Each row comes from the steps of one walk. Every step used is in the known rows, and no mark comes twice. Write the walk behind each row, first mark first.
Known rows
zagu/vumate/fures/pipa: [-0.40 -2.34 -5.50 -0.16 -0.24  2.07  2.90  4.31  1.08 -3.50  0.10 -1.52
  0.72  0.79  0.95 -0.92  1.27 -1.96  2.90  1.80 -1.15 -6.12]
zagu/vumate/fures/rodosif/pipa: [-0.33 -2.41 -6.74  0.51 -0.86  1.79  3.78  2.96  1.25 -4.97 -0.67 -2.95
  0.88  2.47  0.42 -3.19  1.65 -1.39  1.71  1.80 -0.26 -6.10]
vumate/fures/pipa: [ 1.15 -0.74 -3.90 -0.51  0.75  1.44  5.06  2.03  1.99 -0.52  2.23  0.71
 -0.10  0.38  1.22  0.05  1.17 -1.57  0.52  2.82 -2.23 -2.71]
zagu/vumate: [-1.37 -1.88 -1.97  0.33 -0.85  0.49 -1.85  2.70 -0.83 -3.00 -1.87 -2.15
  0.95  0.63 -0.41 -1.04  0.02 -0.58  2.39 -0.65  0.98 -3.45]
rido/vuko/fures: [-3.82 -2.82 -1.08 -1.22 -1.63 -1.14  0.25  0.79 -1.43 -4.66 -2.16 -2.45
  3.42 -1.51 -0.34  1.40  1.07 -3.24  0.24 -0.60 -0.60 -1.34]
fures/pipa: [ 0.23 -1.23 -1.47 -3.38  1.60  0.16 -0.91  0.66  2.51  0.72  0.99  0.93
 -1.14  1.00  1.84 -1.67  1.10 -1.61 -0.24  1.34 -1.32 -1.31]
rodosif/fures/vumate: [-2.27 -2.89  0.04 -1.45 -3.56  0.60  1.57  3.10  2.21 -1.47  0.51 -0.12
 -0.11  0.06  2.29 -3.83  0.51 -3.64  2.43 -3.60 -1.15 -1.56]
vuko/fures/rodosif: [-1.96 -2.15 -4.58 -3.14 -2.15 -0.12  2.54 -1.68  1.23 -0.04 -0.55 -0.92
 -0.10  0.46 -1.16 -3.31  0.41 -2.07 -0.35  0.46 -1.00 -1.13]
pipa/vuko: [-1.19  1.34 -0.12 -1.66  0.21  2.14 -0.50 -1.39  0.27 -2.52 -2.33 -1.46
  2.78 -0.40  3.09  0.30  1.05 -0.57 -0.38  0.26  0.94 -0.72]
fures/zagu/pipa/vuko: [-0.57 -1.53 -3.93 -2.29  1.96 -0.05  1.20 -2.31  5.15 -2.86 -1.99 -4.03
  4.21 -2.53  1.41 -1.21  3.13 -3.22 -0.91  1.94  2.56 -3.60]
rodosif/pipa/vuko/rido: [-1.31  0.49  0.38 -3.33  1.99  0.98  0.08  2.70  0.19 -4.89 -3.51 -4.18
  1.32 -1.34  5.17  0.59  3.64 -2.21  0.28  3.44 -0.57  2.21]
vumate/fures: [ 0.90  0.43 -2.42  2.46 -0.56  1.31  5.75  1.16 -0.12 -1.02  1.25 -0.01
  0.73 -0.28 -0.37  1.56  0.27 -0.01  0.76  1.68 -0.85 -1.51]
fures/rodosif/vuko: [ 0.28 -1.48 -5.26 -3.28  0.30  2.80  1.13 -3.61  1.25  1.10  0.05 -0.28
  1.27  4.40  1.12 -4.59  3.36 -1.17  0.16  1.14  2.48 -3.24]
rido/vuko/pipa: [-2.87 -4.34 -0.59 -1.22  2.37 -1.62  0.19  0.91  0.21 -4.66 -1.61 -1.91
  1.25 -1.89  1.35  0.99  3.15 -1.74 -2.05  0.44  1.06 -3.35]
pipa/vuko/fures/rodosif: [-2.90 -0.50 -4.40 -4.63 -1.75  1.89  2.08 -2.74  1.42 -2.43 -2.90 -2.40
  2.63 -0.07  2.11 -2.67  1.26 -2.41 -0.66  0.72  0.17 -1.73]
zagu/fures: [ 0.20 -0.66 -0.25  1.13 -3.66 -0.89  2.28  2.31  0.38 -3.09  0.11 -0.50
 -0.06 -1.93 -3.46 -1.45  1.25 -1.81 -1.78  1.04 -0.82  0.07]
vumate/fures/rodosif/pipa/vuko/rido: [ 0.82  1.15 -5.17 -3.36  0.91  3.52  6.56  1.65  1.86 -4.22 -1.96 -3.15
  0.52  1.46  3.76 -0.60  3.51 -2.29  0.29  4.09 -1.33 -1.75]
fures/rodosif/pipa/vuko: [-0.77 -0.04 -3.43 -3.90  0.73  1.67 -0.30 -2.42  2.61 -3.61 -1.99 -1.96
  1.30  2.46  3.69 -4.20  2.39 -1.32 -1.93  1.56  0.84 -1.97]
rodosif/fures/zagu/vumate: [-1.98 -2.86 -5.84 -2.34 -4.32 -1.30  0.61  2.92  3.40 -1.12 -0.23 -2.72
  2.99  1.11  0.62 -5.18  3.30 -2.93  4.06 -1.43 -0.08 -2.60]
rodosif/fures: [-1.55 -0.99 -1.51 -0.26 -4.00 -1.33  1.37  2.61  1.25 -1.40  0.31  0.42
  1.47  0.46  0.96 -3.74  2.50 -1.05  1.38 -0.83 -1.67  2.62]

Write each row's walk
[-1.57 -2.11 -2.92 -3.17 -2.68 -1.21  0.65  3.28  3.34 -0.83  1.39  1.32
  0.75  1.25  2.96 -5.18  3.60 -2.71  1.09  0.35 -2.87  1.48]  rodosif/fures/pipa
[ 1.18 -1.04 -6.93 -0.59 -0.36  3.76  6.70 -2.00  0.98  0.13  1.30 -0.50
  1.77  3.51  0.58 -2.70  3.14 -1.05  0.82  2.66  1.21 -4.52]  vumate/fures/rodosif/vuko
[-3.96 -2.43 -0.04 -3.00 -1.27  2.63  1.54 -0.44  0.52 -3.19 -2.68 -3.42
  2.17 -3.31  3.19 -0.24 -0.92 -4.57  1.24 -1.15  0.31 -3.66]  pipa/vuko/fures/vumate
[-3.52 -0.72 -1.45 -1.97 -1.58  0.77  1.63 -0.85 -0.38 -3.17 -2.50 -2.81
  3.65 -2.74  2.47 -0.10  1.01 -2.09  0.19  1.35 -0.07  0.14]  pipa/vuko/fures
[ 0.21 -1.57 -3.18 -1.20 -3.00 -0.88  2.63  1.07  2.79 -4.25  0.13 -1.37
 -0.85  0.51 -2.35 -5.46  2.55 -2.83 -3.29  2.27 -0.84 -1.22]  zagu/fures/rodosif/pipa
[-0.84 -1.28 -4.29 -2.50 -3.59 -1.77  2.03  0.83  4.16  1.29  1.26 -0.89
  2.26  0.87  0.82 -4.41  3.17 -2.54  1.93 -0.80 -0.74  0.09]  rodosif/fures/zagu
[-2.19 -4.85 -4.45 -0.94 -0.31 -2.82  3.62 -0.68  3.80 -1.80 -0.57 -4.03
  2.76 -4.85 -1.68 -1.86  2.31 -4.02  0.06  2.68 -0.01 -1.30]  vuko/fures/zagu/pipa
[-1.37 -5.66 -8.87 -0.37  0.57  2.72  6.04  1.94  0.87 -3.45 -0.34 -3.44
  1.63  1.40  0.93 -4.18  4.54 -1.53  1.83  3.25  2.25 -8.09]  zagu/vumate/fures/rodosif/vuko/pipa
[-2.61 -3.25 -4.06 -2.48 -1.52 -1.41  2.34 -0.57  1.55 -1.94 -0.38 -2.24
  0.21 -0.12  0.32 -4.52  1.90 -2.54 -1.12  2.23 -1.59  0.11]  vuko/fures/rodosif/pipa
[-0.50 -1.47 -3.94  2.66 -1.36  1.95  3.49  3.92 -0.93 -4.18 -0.71 -2.29
  1.59  0.08 -0.66  0.30  0.31 -0.70  3.08  0.76 -0.05 -5.09]  zagu/vumate/fures
[-4.62 -3.74 -4.60 -2.42 -0.84 -0.83  0.25  0.97  1.79 -5.63 -2.83 -6.84
  4.82 -2.41  3.50 -3.24  3.09 -4.06  1.58  2.91  0.64 -3.03]  rodosif/pipa/vuko/fures/zagu/vumate
[-2.02 -2.47 -4.97 -2.11 -2.21 -1.20  2.39  0.47  5.87 -4.25 -1.43 -3.18
  5.14 -1.75  2.24 -4.92  5.59 -3.94  0.41  0.88  0.70 -0.58]  rodosif/fures/zagu/pipa/vuko
[ 0.57 -1.03 -5.97  0.49  1.17  1.37  6.93 -0.86  4.69 -3.97 -0.57 -3.81
  4.24 -2.93  0.91  0.40  3.08 -2.92 -0.12  3.30  1.26 -4.85]  vumate/fures/zagu/pipa/vuko
[-1.76 -2.02 -4.70 -4.57 -1.40 -0.80  3.19  3.05  5.50 -4.30 -2.99 -4.24
  3.89 -2.01  2.95 -3.02  6.43 -4.96  1.90  1.67 -0.17  1.01]  rodosif/fures/zagu/pipa/vuko/rido
[ 1.51  0.06 -5.31  0.17  0.06  0.72  6.45 -0.66  2.93  1.60  2.14 -1.33
  1.25 -0.19 -0.68  0.79  0.80 -1.25  1.43  1.73 -0.15 -4.10]  vumate/fures/zagu
[-0.64 -0.63 -2.03 -3.48 -1.95  1.12  1.17  1.59  2.88 -4.50 -0.88 -0.91
  1.39 -1.61  0.55 -2.75  3.17 -3.78 -2.37  2.45 -1.09 -1.79]  zagu/fures/pipa/vuko
[ 0.12  0.38 -5.56 -1.21  0.12  2.88  6.00 -0.74  2.59 -4.07 -0.46 -2.04
  1.95  1.86  2.81 -2.30  2.62 -1.28 -1.17  2.83 -0.44 -3.45]  vumate/fures/rodosif/pipa/vuko
[-2.13 -5.78 -2.53 -0.30  2.55 -0.19  2.63 -0.44 -0.09 -0.56  0.58 -2.02
  1.57 -1.68  2.42 -2.87  5.64 -0.90 -0.43  3.88  2.54 -1.45]  rodosif/vuko/pipa
[-0.78 -5.05 -5.37 -2.23 -1.55  0.37  5.06 -0.33  2.33 -2.60  0.51 -1.55
  0.12 -0.42 -1.90 -6.59  5.92 -3.00 -3.05  3.51  1.82 -3.52]  zagu/fures/rodosif/vuko/pipa
[-2.88 -1.07 -4.15 -3.96 -1.20  0.38  2.15 -2.75  2.33 -0.73 -1.88 -3.98
  4.00 -2.46  2.00 -0.71  1.35 -3.14  0.75  1.25  0.49 -1.65]  pipa/vuko/fures/zagu
[-0.62 -0.55 -3.36 -2.65 -2.81  0.82  2.18  0.01  3.03 -6.08 -1.49 -2.38
  1.37  0.28 -0.27 -5.33  3.39 -3.13 -3.52  2.53 -0.07 -1.79]  zagu/fures/rodosif/pipa/vuko
[-2.55 -3.42 -2.91 -3.07 -0.56 -1.26  1.38  1.03  1.52 -0.17  0.57 -0.72
  0.16 -1.96  0.89 -2.19  1.21 -3.24  0.30  2.27 -2.59 -0.10]  vuko/fures/pipa
[-0.97  0.15 -2.03 -5.00  1.66  2.16 -1.08 -0.30  2.76 -1.51 -1.22 -0.50
  1.52  0.52  4.85 -1.41  1.88 -2.29 -0.59  1.67 -0.40 -2.18]  fures/pipa/vuko
